Each row comes from the steps of one path. Every step used is in the known rows, and no mark comes twice. Write the path behind each row, first mark first.
Known rows:
raresa zukal keli: [-0.53  1.82  1.40 -0.42  0.45  2.51  0.88  1.71  0.33 -0.06 -0.30  0.40
  0.56 -0.82  0.72 -0.14 -0.78  0.62 -0.39 -0.53  0.01  0.84]
lisibe keli zukal zesoz mumese raresa: [ 0.76 -1.07 -2.43  1.40 -0.91 -1.95 -1.82  1.70 -1.03 -0.46 -0.02 -0.28
 -0.79  0.65  0.08 -1.14  0.06 -1.09 -3.41  0.32  2.39 -1.39]
zukal keli: [-0.33  1.24  1.09 -0.02  0.37  3.42  0.76  0.24  0.33 -0.19 -0.50 -0.13
 -0.28 -0.57 -0.48 -0.04 -1.18  0.95  1.76 -0.62  0.36  1.08]
zukal zesoz mumese keli lisibe: [-0.27  0.12 -1.45 -0.91 -0.50 -1.34 -1.12 -0.14 -0.18  1.79  1.20 -0.29
  1.08 -0.39 -0.98 -1.40  1.45 -1.21 -0.22  0.26 -0.27  0.20]
raresa mumese zesoz zukal keli: [ 0.10 -1.06 -1.07  0.67 -0.10  1.53 -0.52 -7.05 -0.22 -0.59  0.10  0.45
  0.84  0.38 -0.99 -0.77 -2.38 -2.41  0.74 -0.45 -0.25  1.24]
zukal zesoz kepez mumese raresa: [ 1.39 -2.50  0.41 -0.99  0.17 -0.86 -0.06  0.33 -0.34 -1.29 -0.04 -0.22
 -2.68  0.79  0.42  1.14  1.24 -0.01  0.78 -0.22  1.55 -0.76]
zukal keli lisibe: [-1.00  1.24  0.66 -0.41  0.01  4.06  0.44 -1.88  0.35  0.81 -0.07 -0.05
  0.99 -0.30  0.16 -0.44  0.38  1.12  1.62 -0.18  0.89  1.82]
mumese raresa zukal keli: [ 0.04  0.25  0.15 -0.13  0.21  2.41 -0.21  0.93 -0.06 -1.10 -0.66  0.29
 -0.62 -0.52  1.00 -0.74 -0.74  0.27 -2.00 -0.96  2.00  0.69]
raresa mumese keli: [-0.57  1.10  0.15  1.09 -0.30  0.04  0.11 -3.94  0.76 -0.06 -0.62 -0.06
  1.46 -0.93 -0.33  0.04 -1.46  0.51 -0.24 -0.33  0.20  0.15]
zesoz zukal keli: [ 0.12  2.75  0.28  0.15  0.39  2.06  0.36 -1.73 -0.06 -0.27  0.13  0.57
 -0.51  0.17 -1.46 -0.55 -1.34 -0.89  0.53 -0.35 -1.12  0.87]
zesoz mumese raresa zukal keli lisibe: [-0.03  1.49 -1.05 -0.88 -0.13  2.23 -0.70  1.18 -0.49  0.17  0.83  0.90
  0.58  0.05  0.63 -1.89  2.02 -0.36 -2.82 -0.03  3.99  1.65]
kepez mumese: [-0.15 -0.63  1.74 -0.68  0.32  0.61  1.37  2.27  0.81 -0.31 -0.54 -0.16
 -0.58 -0.47  0.39  0.12  1.62  1.60  3.00  0.30  1.26  0.30]
mumese keli zukal zesoz: [-0.55 -0.08 -0.83  1.24  0.03 -1.14 -0.58  0.00 -0.23  0.69 -0.49 -1.13
  0.82 -0.18 -0.14 -0.44 -1.24  0.00 -1.43 -0.18 -2.71 -0.61]
keli zukal zesoz mumese: [-0.29 -0.38  0.12  0.15  0.19 -0.96  0.58  3.07 -0.55  0.23  0.83  0.51
  0.35  1.02 -0.10 -1.03  0.34 -0.48 -1.30  0.58  0.45 -0.24]
raresa mumese keli zukal zesoz: [-0.56 -0.19 -0.45  1.28 -0.25 -1.58 -0.57 -4.31 -0.01  0.27 -0.42 -0.75
  1.61  0.15  0.63 -0.61 -1.91 -0.54 -2.27 -0.13 -1.05 -0.31]
kepez mumese keli zukal zesoz: [ 0.11 -0.40 -0.52 -0.06  0.13 -2.03 -0.73  1.55 -0.05  0.93 -0.65 -1.89
  0.08 -0.14  0.39 -0.56  0.81  0.08 -0.13  0.44 -1.84 -0.24]
lisibe keli zukal zesoz kepez mumese: [ 0.95  0.92 -0.07  0.71 -0.39 -1.98 -0.55  1.14 -0.47  0.38 -0.26 -1.18
 -0.47  0.56  0.85  2.13  0.69  0.33 -0.07  0.79 -1.16 -1.35]
zesoz mumese raresa zukal: [ 0.10  0.01 -0.28 -0.02  0.03 -0.31  0.29  4.05 -0.23 -1.10  0.51  1.51
 -0.24  0.03  0.34 -1.16  1.15 -0.13 -2.90 -0.02  3.64 -0.21]
zukal zesoz kepez mumese: [ 0.78 -0.83  1.74 -1.31  0.38 -0.96  0.91  1.32  0.09 -0.26  0.41 -0.16
 -1.48  0.39  0.28  1.83  1.15  0.30  2.32  0.16 -0.50 -0.58]
lisibe keli: [-0.29  0.67  0.28  1.52 -0.65  0.50 -0.01  0.44  0.59 -0.14 -0.86 -0.13
  0.29 -1.12  0.05  0.74 -0.81  1.01  1.12 -0.06  0.42 -1.03]
lisibe keli zukal zesoz kepez: [ 0.37  1.28 -0.35  2.02 -0.49 -1.14 -0.39 -0.33 -0.67  0.25 -0.11 -0.39
  0.26  0.67  0.25  2.25 -1.33  0.28 -1.59  0.20 -2.05 -1.62]
kepez zesoz: [-0.68 -2.00  1.76 -1.11  0.12  0.38  1.17 -0.05  1.12 -0.52 -0.54  0.63
 -1.13 -0.34  0.49  0.61 -1.84  1.23  3.12 -0.22 -0.74 -0.54]
lisibe keli zukal zesoz mumese: [ 0.14  0.57 -1.05  1.09 -0.67 -1.98 -0.85  2.74 -0.62  0.61  0.39 -0.22
  0.42  0.33 -0.05 -0.57 -0.04 -0.85 -1.74  0.67  0.42 -1.19]
zesoz mumese: [-0.36  0.92  0.87  0.01  0.17  0.63  1.27  3.37  0.24 -0.12  0.70  1.06
  0.09  0.02 -1.00 -0.45  0.91  0.57  0.85  0.25  1.72  0.16]

Which path is each row?
[-0.39 -2.45 -0.68  1.27 -0.28 -0.41  0.32 -6.46  0.03 -0.83  0.18  1.05
  1.40  0.57 -0.60 -0.44 -1.79 -2.00  0.57 -0.13 -0.06  0.13] -> raresa mumese zesoz zukal
[ 1.16  0.44  0.15 -1.04  0.17 -1.98 -0.57  0.60  0.00  0.53  0.11 -1.14
 -1.08 -0.28 -0.73  1.65  0.85 -0.12  1.44 -0.04 -2.23 -0.68] -> zukal zesoz kepez mumese keli
[ 0.10 -0.86 -1.27  0.60  0.14  1.98 -0.53 -2.87 -0.48 -0.17  0.04  0.07
  0.09  0.16 -1.77 -0.60 -1.61 -1.95  1.59 -0.54 -1.84  0.96] -> mumese zesoz zukal keli
[ 0.80 -0.42 -0.27 -2.37  0.10  0.57 -0.73  2.32  0.04 -0.86  0.29  0.99
 -2.03  0.02  0.53 -1.08 -0.82 -0.60 -1.22 -0.35  2.39  0.49] -> kepez zesoz mumese raresa zukal keli
[ 0.77  0.38  0.82 -0.36  0.40 -0.32  0.63  2.44 -0.04 -1.25 -0.14  0.59
 -1.14  0.33  1.13  1.43  1.87  1.15 -1.26  0.09  2.11 -0.33] -> zesoz kepez mumese raresa zukal
[ 0.18  0.38 -0.44 -1.34 -0.18 -1.51 -0.52  1.76  0.62  0.65  0.28  0.12
 -0.74 -0.72 -1.49 -0.12 -0.88  0.06  1.44  0.17 -1.14 -0.39] -> kepez zesoz mumese keli
[-0.86 -3.87  0.30  1.19 -0.31  0.97  0.68 -4.38  0.40 -0.87 -0.49  0.45
  1.49 -0.13  0.56  0.09 -1.47 -0.16  1.86 -0.33  1.45  0.36] -> raresa mumese zesoz
[-0.16 -4.16  0.29 -0.22  0.09  0.56  0.43  1.37  0.43 -0.20 -0.71 -0.71
 -0.03 -0.47  0.17 -0.04  1.32  0.45  3.99  0.09  0.81  0.36] -> kepez mumese zesoz
[ 0.22 -0.78 -0.54  0.19 -0.06  0.64  0.21  2.39 -0.22 -1.17  0.31  1.02
 -1.07  0.33 -0.84 -1.03  0.91  0.23 -0.81 -0.10  3.88 -0.04] -> zesoz mumese raresa
[-0.57  0.30 -0.28 -0.37 -0.04  3.16 -0.45 -1.17 -0.13 -0.17 -0.25  0.37
  0.63 -0.34  1.59 -1.29  0.66  0.48 -2.08 -0.52  2.66  1.40] -> mumese raresa zukal keli lisibe
[-0.90  2.01 -0.56  2.25  0.11  0.35  0.04  0.61  0.03  0.64 -0.88 -0.78
  1.56 -0.32 -0.59 -0.12 -0.76  1.58 -1.47  0.05 -1.76  0.01] -> mumese keli zukal
[ 0.10  0.76  0.18 -0.27  0.08 -0.39 -0.15  1.68  0.74  0.55 -0.84 -1.28
 -0.16 -1.23 -0.66 -0.03  1.27  1.14  2.05  0.14 -0.38  0.10] -> kepez mumese keli
[-0.31  0.88 -0.11 -1.85 -0.02  1.59 -0.15 -4.95  0.44  0.69  0.43  0.66
 -0.42  0.33 -0.36 -0.59 -1.45 -0.82  1.90  0.12 -1.89  1.16] -> kepez zesoz zukal keli lisibe
[ 1.04 -1.65 -0.08  0.05  0.30 -1.07 -0.16  0.84 -0.82 -1.05 -0.18 -0.56
 -1.79  1.65  0.92  1.07  1.19  0.49 -1.25  0.27  1.17 -0.57] -> keli zukal zesoz kepez mumese raresa
[-0.49  2.62 -0.35 -0.18  0.07  2.63  0.06 -3.96 -0.14  0.73  0.61  0.63
  0.81  0.33 -0.90 -0.93 -0.08 -0.76  0.39  0.04 -0.70  1.60] -> zesoz zukal keli lisibe
[ 0.07 -0.50  1.36 -0.12  0.30 -0.04  1.11 -0.13 -0.16 -0.46  0.51  0.63
 -0.77  0.46 -0.08  1.88 -0.93  0.08  0.98 -0.45 -1.45 -0.92] -> zukal zesoz kepez
[ 0.32  0.89  0.48 -1.52  0.28  1.04  0.12 -2.75  0.43 -0.28  0.03  0.66
 -1.80  0.26 -1.02 -0.09 -2.75 -0.99  1.98 -0.29 -2.36  0.42] -> kepez zesoz zukal keli
[-0.82 -1.49  0.88  0.80  0.23 -0.15  0.88  0.72 -0.10 -0.09 -0.23 -0.10
  0.38  0.56  0.82 -0.31 -0.96  0.31 -0.66 -0.04 -0.92 -0.48] -> keli zukal zesoz
[-0.62 -1.62  1.53 -0.71  0.21 -1.03  0.98  1.68  0.35 -0.27  0.22  0.75
  0.27 -0.53  1.59 -0.28 -0.71 -0.52 -0.55 -0.40 -0.82 -0.87] -> raresa zukal zesoz
[ 0.47  0.45 -0.36 -1.28 -0.16 -1.31 -0.83 -1.53 -0.03  1.52  0.59 -1.15
  0.22 -0.15 -0.05  1.23  2.25  0.09  1.36  0.43 -1.78  0.02] -> zukal zesoz kepez mumese keli lisibe
[-0.11  1.26 -0.92 -0.08 -0.04 -1.48 -0.55  2.28  0.15  0.89  0.04 -0.17
  0.18  0.17 -1.03 -0.39 -0.91  0.65 -0.58  0.67 -1.68 -0.18] -> kepez zesoz mumese keli zukal
[ 0.25 -2.68 -0.63  0.07  0.13 -0.80  0.04 -0.67 -0.02 -0.27  0.02 -0.08
 -0.19  0.26 -0.96 -0.49  0.98 -1.43  2.80  0.37 -0.75  0.14] -> kepez mumese zesoz zukal
[-0.42  0.90 -1.28 -1.18 -0.40 -2.28 -1.01  1.37 -0.18  1.90  1.44  0.27
  2.04 -0.73  0.29 -1.52  1.71 -1.56 -2.29  0.32 -0.69 -0.02] -> raresa zukal zesoz mumese keli lisibe
[-0.51 -0.97 -1.41  0.33 -0.45  2.17 -0.76 -9.11 -0.25  0.40  0.57  0.44
  2.15  0.51 -0.41 -1.21 -1.05 -2.25  0.60 -0.09  0.41  2.03] -> raresa mumese zesoz zukal keli lisibe
[-0.57  1.50 -0.22  2.52 -0.54  0.34  0.01  0.64  0.07  0.17 -1.03 -0.42
  1.21 -0.30  0.46  0.58 -0.89  1.63 -1.13  0.37 -0.09 -0.87] -> lisibe keli zukal
[ 0.61 -0.14  1.93 -1.59  0.50 -1.82  1.02  2.70  0.05 -0.11  0.62  0.39
 -0.63  0.18  1.50  1.63  1.33 -0.05  0.38  0.20 -0.81 -0.79] -> raresa zukal zesoz kepez mumese
[ 0.65  2.62  0.32  0.06  0.22 -0.37  0.02  1.26  0.26  0.49 -0.29 -0.88
 -0.32 -0.46 -1.25  2.01  1.30  1.46  1.50  0.20 -1.40 -0.09] -> zesoz kepez mumese keli
[ 0.11  1.74 -0.64  1.52  0.18 -1.20 -0.39 -0.35 -0.72  0.63  0.04 -0.74
  0.61  0.59 -0.76  1.58 -1.23  0.35 -2.03 -0.10 -3.84 -0.80] -> mumese keli zukal zesoz kepez
[-0.32  3.16 -1.23  1.40  0.08 -0.50 -0.30  3.05 -0.40  0.98  0.22 -0.22
  1.47  0.11 -1.52 -0.80  0.55  0.68 -2.18  0.55 -0.43  0.26] -> zesoz mumese keli zukal
[ 0.20 -1.34  0.70 -0.70  0.22 -0.29  0.37  3.01  0.39 -1.20 -0.72  0.21
 -0.87 -0.44  1.78 -0.61  2.01  0.87 -0.75  0.02  3.11 -0.13] -> kepez mumese raresa zukal
[ 0.12  2.74 -0.20 -0.32 -0.08  0.17 -0.19 -0.89  0.23  1.46  0.20 -0.87
  0.95 -0.32 -0.60  1.62  2.61  1.63  1.42  0.64 -0.93  0.62] -> zesoz kepez mumese keli lisibe
[ 0.62 -3.63  0.55 -1.50  0.16 -1.84 -0.16  2.13  0.11 -1.10 -0.33 -0.06
 -1.55 -0.29  2.23 -0.98  1.52 -0.63 -0.75 -0.27  2.29 -0.73] -> kepez mumese raresa zukal zesoz
[ 0.52 -1.50  0.32 -0.01  0.15 -1.16  0.21  0.32 -0.57 -1.40  0.41  0.96
 -1.08  0.50  1.22  1.21 -0.58 -0.52 -2.82 -0.75  0.27 -1.27] -> mumese raresa zukal zesoz kepez
